What can hang from each mark:
k_83: k_348
k_774: k_711
k_577: k_269
k_348: k_83 k_269
k_711: k_577 k_774 k_975
k_353: k_774
k_975: k_695 k_711
k_269: k_348 k_358 k_577
k_695: k_975

Each row was made from one small tree. The marks that hang from a mark follow it in brackets, in the order of their numbers. Every link used is in the known rows. Write each row's tree.
Known rows:
k_774{k_711}: [ 0.754  0.396  0.183  0.500  0.528  0.883 -0.352  0.770 -0.371  0.506
 -0.213 -0.967  1.699 -0.578 -0.987 -0.233  0.516 -0.263  0.311  0.245
  0.454  0.103]
k_695{k_975{k_711{k_577{k_269} k_774}}}: [-2.517  0.076  0.597 -1.014 -1.817  0.096 -0.142  1.598 -0.354  2.456
 -1.145  1.438  2.210  1.496  1.061 -2.054  4.276 -0.013 -1.106 -0.755
  0.143 -0.791]
k_83{k_348{k_269{k_577}}}: [ 0.271  0.824  0.386  0.967 -1.417 -0.329 -0.476 -0.370  0.305 -0.647
  1.725  1.544 -1.353  1.617  1.445  0.368 -1.743 -0.329 -0.249 -1.284
 -2.088 -1.587]
k_975{k_695 k_711{k_577{k_269{k_348}} k_774}}: [-1.870 -0.988  0.083 -1.124 -1.730 -2.872  0.428  2.398 -1.710  2.213
 -2.185  1.577  3.876  0.818  1.526 -3.023  3.166  0.812 -0.088 -1.232
 -0.704 -0.456]
k_353{k_774{k_711{k_577{k_269{k_358}} k_975}}}: [ 2.315  1.000  0.669 -0.441 -0.006 -1.213  1.203  0.936 -0.274  0.234
  1.205  2.041  3.202  1.237 -1.525 -0.573  5.057  0.845  0.418  0.233
  0.742  0.757]
k_711{k_577 k_975}: [ 1.069 -0.192 -0.267 -0.516  0.259 -0.628  1.409  0.124  0.370  0.762
  1.202  0.981  0.213 -0.105  0.930 -1.508  2.405  0.973  0.306  0.373
  0.297 -1.503]
k_774{k_711{k_577 k_975{k_695}}}: [ 1.641  0.359 -0.280  0.022  0.377 -1.188  0.209  1.883 -0.941  1.024
  0.475 -0.480  2.228 -0.676 -0.266 -2.608  1.876  0.610  0.127  0.182
 -0.247 -0.418]
k_269{k_358}: [ 0.442  0.306  1.204 -0.316 -0.211 -0.833 -0.019 -0.905  0.061  0.148
  0.396  0.162  0.503 -0.260 -0.885  1.839  0.976  1.081  0.031 -0.238
  0.554  0.399]
k_695{k_975{k_711{k_774}}}: [-2.299 -0.269  1.325 -0.201 -1.368  0.213  0.150  1.173  0.020  2.355
 -1.322 -0.607 -0.032  0.583  1.267 -0.428  1.138  0.475 -1.061 -0.422
 -0.028 -0.884]
k_774{k_711{k_577{k_269} k_975{k_695}}}: [ 1.319  0.852 -0.847 -0.135 -0.137 -1.112 -0.425  2.153 -1.359  0.849
 -0.407  0.179  3.802  0.316 -0.474 -2.926  3.409 -0.169  0.128  0.429
 -0.118  0.321]
k_577{k_269{k_348}}: [ 0.008  0.305 -0.211  0.036 -0.954 -1.307  0.103  0.823 -0.771  0.473
 -0.625  1.300  2.872  0.910  0.272 -0.668  1.518 -0.339  0.492 -0.288
  0.288  0.719]
k_348{k_83}: [ 0.118 -0.123  0.312  0.189 -0.440 -0.213 -0.606  1.318 -0.031  0.972
  0.092 -0.159  0.332 -0.533  0.288  0.936  1.414 -0.210 -0.060 -0.806
 -0.500 -0.362]
k_975{k_711{k_577{k_269} k_774}}: [-1.989 -0.849 -0.056 -1.371 -0.862 -0.056  0.593  1.156 -0.577  1.836
 -1.854  1.442  2.229  0.847  1.145 -1.813  4.265  0.440 -0.113 -0.294
  0.148 -1.371]
k_975{k_695 k_711{k_577 k_774}}: [-1.900 -1.252  0.350 -1.205 -0.831 -1.559  0.403  1.722 -0.918  1.730
 -1.546  0.231  1.050 -0.122  1.178 -2.180  1.646  1.091 -0.570 -0.992
 -0.955 -1.159]
k_695{k_975{k_711{k_577{k_269}}}}: [-2.376  0.630  0.424 -0.143 -1.568  0.249  0.374  1.344 -0.211  1.113
 -0.176  2.284  2.088  2.257  0.181 -2.373  3.604 -0.325 -1.260 -0.675
  0.210  0.057]
k_348{k_83 k_269{k_358 k_577}}: [ 0.550  0.849  0.985  1.046 -2.542 -2.433 -0.097  0.206  0.579  0.553
  1.241  1.027  0.540  0.223 -0.100  2.623  0.930  1.524 -0.019 -1.507
 -1.436 -0.530]
k_711{k_774 k_975{k_695}}: [ 0.631 -0.465 -0.110 -0.601 -0.406 -2.029 -0.213  1.302 -0.778  1.612
 -1.344 -1.729  0.030 -0.708  1.571 -0.678  0.285  0.852 -0.034  0.387
 -0.819 -0.728]
k_774{k_711{k_577{k_269}}}: [ 0.568  0.776 -0.619 -0.305  0.052  0.741 -0.624  1.241 -0.692  0.583
 -0.195  1.085  3.798  0.305 -1.181 -1.949  3.662 -0.759  0.200 -0.063
  0.679  0.313]
k_83{k_348{k_269{k_358 k_577}}}: [ 0.721  1.202  1.551  0.665 -1.669 -1.161 -0.524 -1.260  0.287 -0.510
  2.081  1.666 -0.804  1.368  0.462  2.150 -0.797  0.712 -0.259 -1.492
 -1.598 -1.145]
k_695{k_975{k_711{k_577 k_774}}}: [-2.242 -0.443  1.051 -0.900 -1.341  0.065  0.434  1.330  0.179  2.568
 -0.264  0.746  0.655  0.498  1.352 -1.712  2.770  0.742 -1.156 -0.971
  0.072 -1.509]
k_83{k_348{k_269{k_358}}}: [ 0.592  0.631  1.879 -0.487 -0.605 -0.763 -0.459 -0.507  0.243 -0.688
  2.109  2.690 -1.290  0.691  0.119  1.886  0.121  0.815  0.277 -1.762
 -0.402 -0.699]
k_975{k_695 k_711{k_577{k_269{k_348{k_83}}}}}: [-1.530 -0.445  0.347 -0.066 -1.901 -2.967  0.319  3.580 -1.622  1.906
 -1.111  2.199  4.220  0.957  0.985 -2.356  3.867  0.302 -0.147 -2.008
 -1.282 -0.020]
k_269{k_348 k_577}: [ 0.447  0.309  0.008  1.243 -1.523 -1.813  0.534 -0.343 -0.247  0.781
  0.158 -0.373  1.720  0.573  0.857 -0.124 -1.020  0.356  0.074 -0.226
 -1.057 -0.437]
k_774{k_711{k_577}}: [ 0.833  0.243 -0.058 -0.181  0.508  0.708  0.070  0.949 -0.208  0.733
  0.682  0.383  2.319 -0.719 -0.879 -1.500  2.162  0.025  0.181 -0.308
  0.623 -0.572]

Which tree is each row?
[ 0.844  0.205  0.382 -1.742 -1.070 -2.978 -0.597  0.813 -1.090  1.730
 -0.844  0.512  2.784  0.000  0.436 -0.557  4.390  1.392 -0.111 -0.068
 -0.036 -0.126]	k_711{k_577{k_269{k_358}} k_774 k_975{k_695}}
[ 0.559  0.430 -0.952 -0.533 -0.652 -2.022 -0.059  1.375 -1.036  0.301
 -0.195  1.104  2.179  0.859  0.589 -2.670  2.811  0.118 -0.221  0.190
 -0.678  0.270]	k_711{k_577{k_269} k_975{k_695}}
[ 0.453  0.268  1.332 -0.070 -1.455 -1.981  0.010  1.063  0.541  0.403
  1.316  2.069  0.097 -0.512 -0.455  2.491  1.906  1.562  0.477 -1.748
 -0.349 -0.183]	k_348{k_83 k_269{k_358}}
[ 0.835 -0.019 -0.462 -0.428 -0.135 -2.155  0.500  1.131 -0.497  0.481
  0.687  0.492  0.587 -0.138  0.786 -2.367  1.325  0.913 -0.231 -0.054
 -0.715 -0.539]	k_711{k_577 k_975{k_695}}
[ 0.173  0.198  0.113  0.210 -1.384 -1.505 -0.618  2.118 -0.787  1.457
 -0.560  1.170  3.364  0.377  0.603  0.200  2.911 -0.549  0.472 -1.127
 -0.272  0.413]	k_577{k_269{k_348{k_83}}}
[ 0.377 -0.115 -0.870 -1.377 -0.875 -2.180 -0.538  1.791 -1.080  1.657
 -1.188  0.291  2.254  0.171  1.438 -2.428  3.510  0.367 -0.108  0.121
 -0.618 -0.570]	k_711{k_577{k_269} k_774 k_975{k_695}}
[-1.694 -1.378  0.473 -1.155 -0.386 -0.144  1.232  0.780 -0.067  1.969
 -0.956  0.829  0.587 -0.217  1.428 -1.457  2.773  1.142 -0.079 -0.573
  0.051 -2.204]	k_975{k_711{k_577 k_774}}
[ 1.034  1.009  0.630 -0.591 -0.243 -0.088 -0.747  0.345 -0.669  0.725
  0.231  1.133  4.449  0.066 -2.153 -0.137  4.708  0.266  0.189 -0.294
  1.180  0.736]	k_774{k_711{k_577{k_269{k_358}}}}
[-1.702 -0.604  0.270 -0.284 -0.543 -1.372  0.958  1.392 -0.848  0.420
 -0.543  1.035  0.936  0.625  0.355 -2.593  0.955  0.896 -0.672 -0.873
 -0.997 -0.387]	k_975{k_695 k_711{k_577}}
[ 2.033  0.263 -0.291  0.033  0.294 -1.825  1.097  2.331 -0.735 -0.019
  1.168  0.636  1.457  0.449 -0.440 -2.834  1.447  0.456 -0.105 -0.255
 -0.926  0.495]	k_353{k_774{k_711{k_577 k_975{k_695}}}}
[ 1.753  1.186  0.423 -0.433 -0.279 -1.918 -0.413  1.313 -1.347  1.029
 -0.069  0.361  4.364  0.178 -1.422 -1.115  4.306  0.878  0.178  0.202
  0.352  0.770]	k_774{k_711{k_577{k_269{k_358}} k_975{k_695}}}
[ 0.571  0.531  1.317 -0.064 -1.567 -2.375 -0.612  1.265 -0.768  1.563
 -0.155  1.303  3.759  0.153 -0.368  1.980  3.841  0.506  0.467 -1.395
  0.285  0.841]	k_577{k_269{k_348{k_83} k_358}}
[ 2.181  0.386  0.205  0.631  0.711 -0.252  1.543  1.364 -0.030  0.115
  0.728 -0.187  0.487  0.635 -0.334 -0.648  0.979  0.223  0.500  0.805
 -0.036  0.168]	k_353{k_774{k_711{k_975}}}
[-1.960 -1.065  0.545 -0.460 -0.799 -1.315  0.042  1.598 -1.101  1.543
 -2.518 -1.131  0.447  0.034  1.131 -0.895  0.028  0.819 -0.454 -0.418
 -1.127 -0.585]	k_975{k_695 k_711{k_774}}
[ 1.440 -0.170  0.852 -1.671 -1.154 -2.962  0.829  0.361 -0.432  2.642
 -0.195  1.721  3.678 -0.180  1.164 -0.141  5.566  1.960  0.843 -0.197
  1.040 -1.108]	k_711{k_577{k_269{k_348 k_358}} k_774 k_975}
[-2.124  0.344  1.749 -1.267 -2.043 -0.736 -0.165  0.799 -0.285  2.591
 -0.830  1.539  2.700  1.212  0.107 -0.267  5.269  1.026 -1.106 -0.938
  0.740 -0.278]	k_695{k_975{k_711{k_577{k_269{k_358}} k_774}}}
[ 0.463  0.618  1.000 -0.234 -1.084 -2.105  0.010 -0.034 -0.747  0.602
 -0.272  1.474  3.355  0.689 -0.625  1.027  2.474  0.768  0.522 -0.384
  0.837  1.195]	k_577{k_269{k_348 k_358}}
[ 0.611  0.256  0.348  1.442 -1.919 -2.021 -0.056  0.988 -0.234  1.748
  0.238 -0.667  2.140  0.075  1.181  0.757  0.387  0.120  0.008 -1.063
 -1.484 -0.767]	k_269{k_348{k_83} k_577}
[ 1.326  0.504 -0.271 -0.158 -0.444 -1.306  0.867  2.156 -0.861  0.196
  0.815  2.815  4.360  1.330 -0.749 -2.582  3.349 -0.454  0.509 -0.977
  0.182  1.102]	k_353{k_774{k_711{k_577{k_269{k_348}}}}}
[ 1.083 -0.602 -0.094 -1.188 -1.402 -2.318  0.292  2.642 -0.535  3.506
 -0.354  1.388  3.504 -0.409  2.370 -0.983  6.039  0.640  0.782 -0.850
  0.060 -1.874]	k_711{k_577{k_269{k_348{k_83}}} k_774 k_975}
[ 0.759 -0.317 -0.587 -1.213 -1.294 -3.502  0.121  2.163 -1.372  2.310
 -1.079  0.968  3.558  0.078  1.970 -2.643  3.560  0.788  0.329 -0.443
 -0.458 -0.572]	k_711{k_577{k_269{k_348}} k_774 k_975{k_695}}
[ 0.886 -0.466 -0.361 -1.294 -0.910 -2.098  0.935  1.335 -0.473  2.510
 -0.466  1.591  3.168  0.045  2.161 -1.962  4.609  0.852  0.821  0.007
  0.530 -1.499]	k_711{k_577{k_269{k_348}} k_774 k_975}
[ 0.716 -0.634 -0.334 -1.244 -0.353 -2.226  0.044  1.446 -0.590  1.784
 -0.444 -0.346  0.587 -0.810  1.638 -2.000  2.010  1.114 -0.103 -0.072
 -0.665 -1.327]	k_711{k_577 k_774 k_975{k_695}}
[ 1.056  0.536  1.565  1.174 -2.103 -2.824 -0.165  0.045 -0.217  1.844
  0.641 -0.459  2.552 -0.182  0.246  2.555  1.381  1.228  0.020 -1.260
 -1.077 -0.348]	k_269{k_348{k_83} k_358 k_577}
[ 1.662  0.664 -0.527  0.068 -0.557 -2.507  0.229  2.603 -1.691  1.466
 -0.273  0.761  5.063  0.257  0.152 -3.319  3.394  0.294  0.579 -0.033
 -0.023  0.256]	k_774{k_711{k_577{k_269{k_348}} k_975{k_695}}}
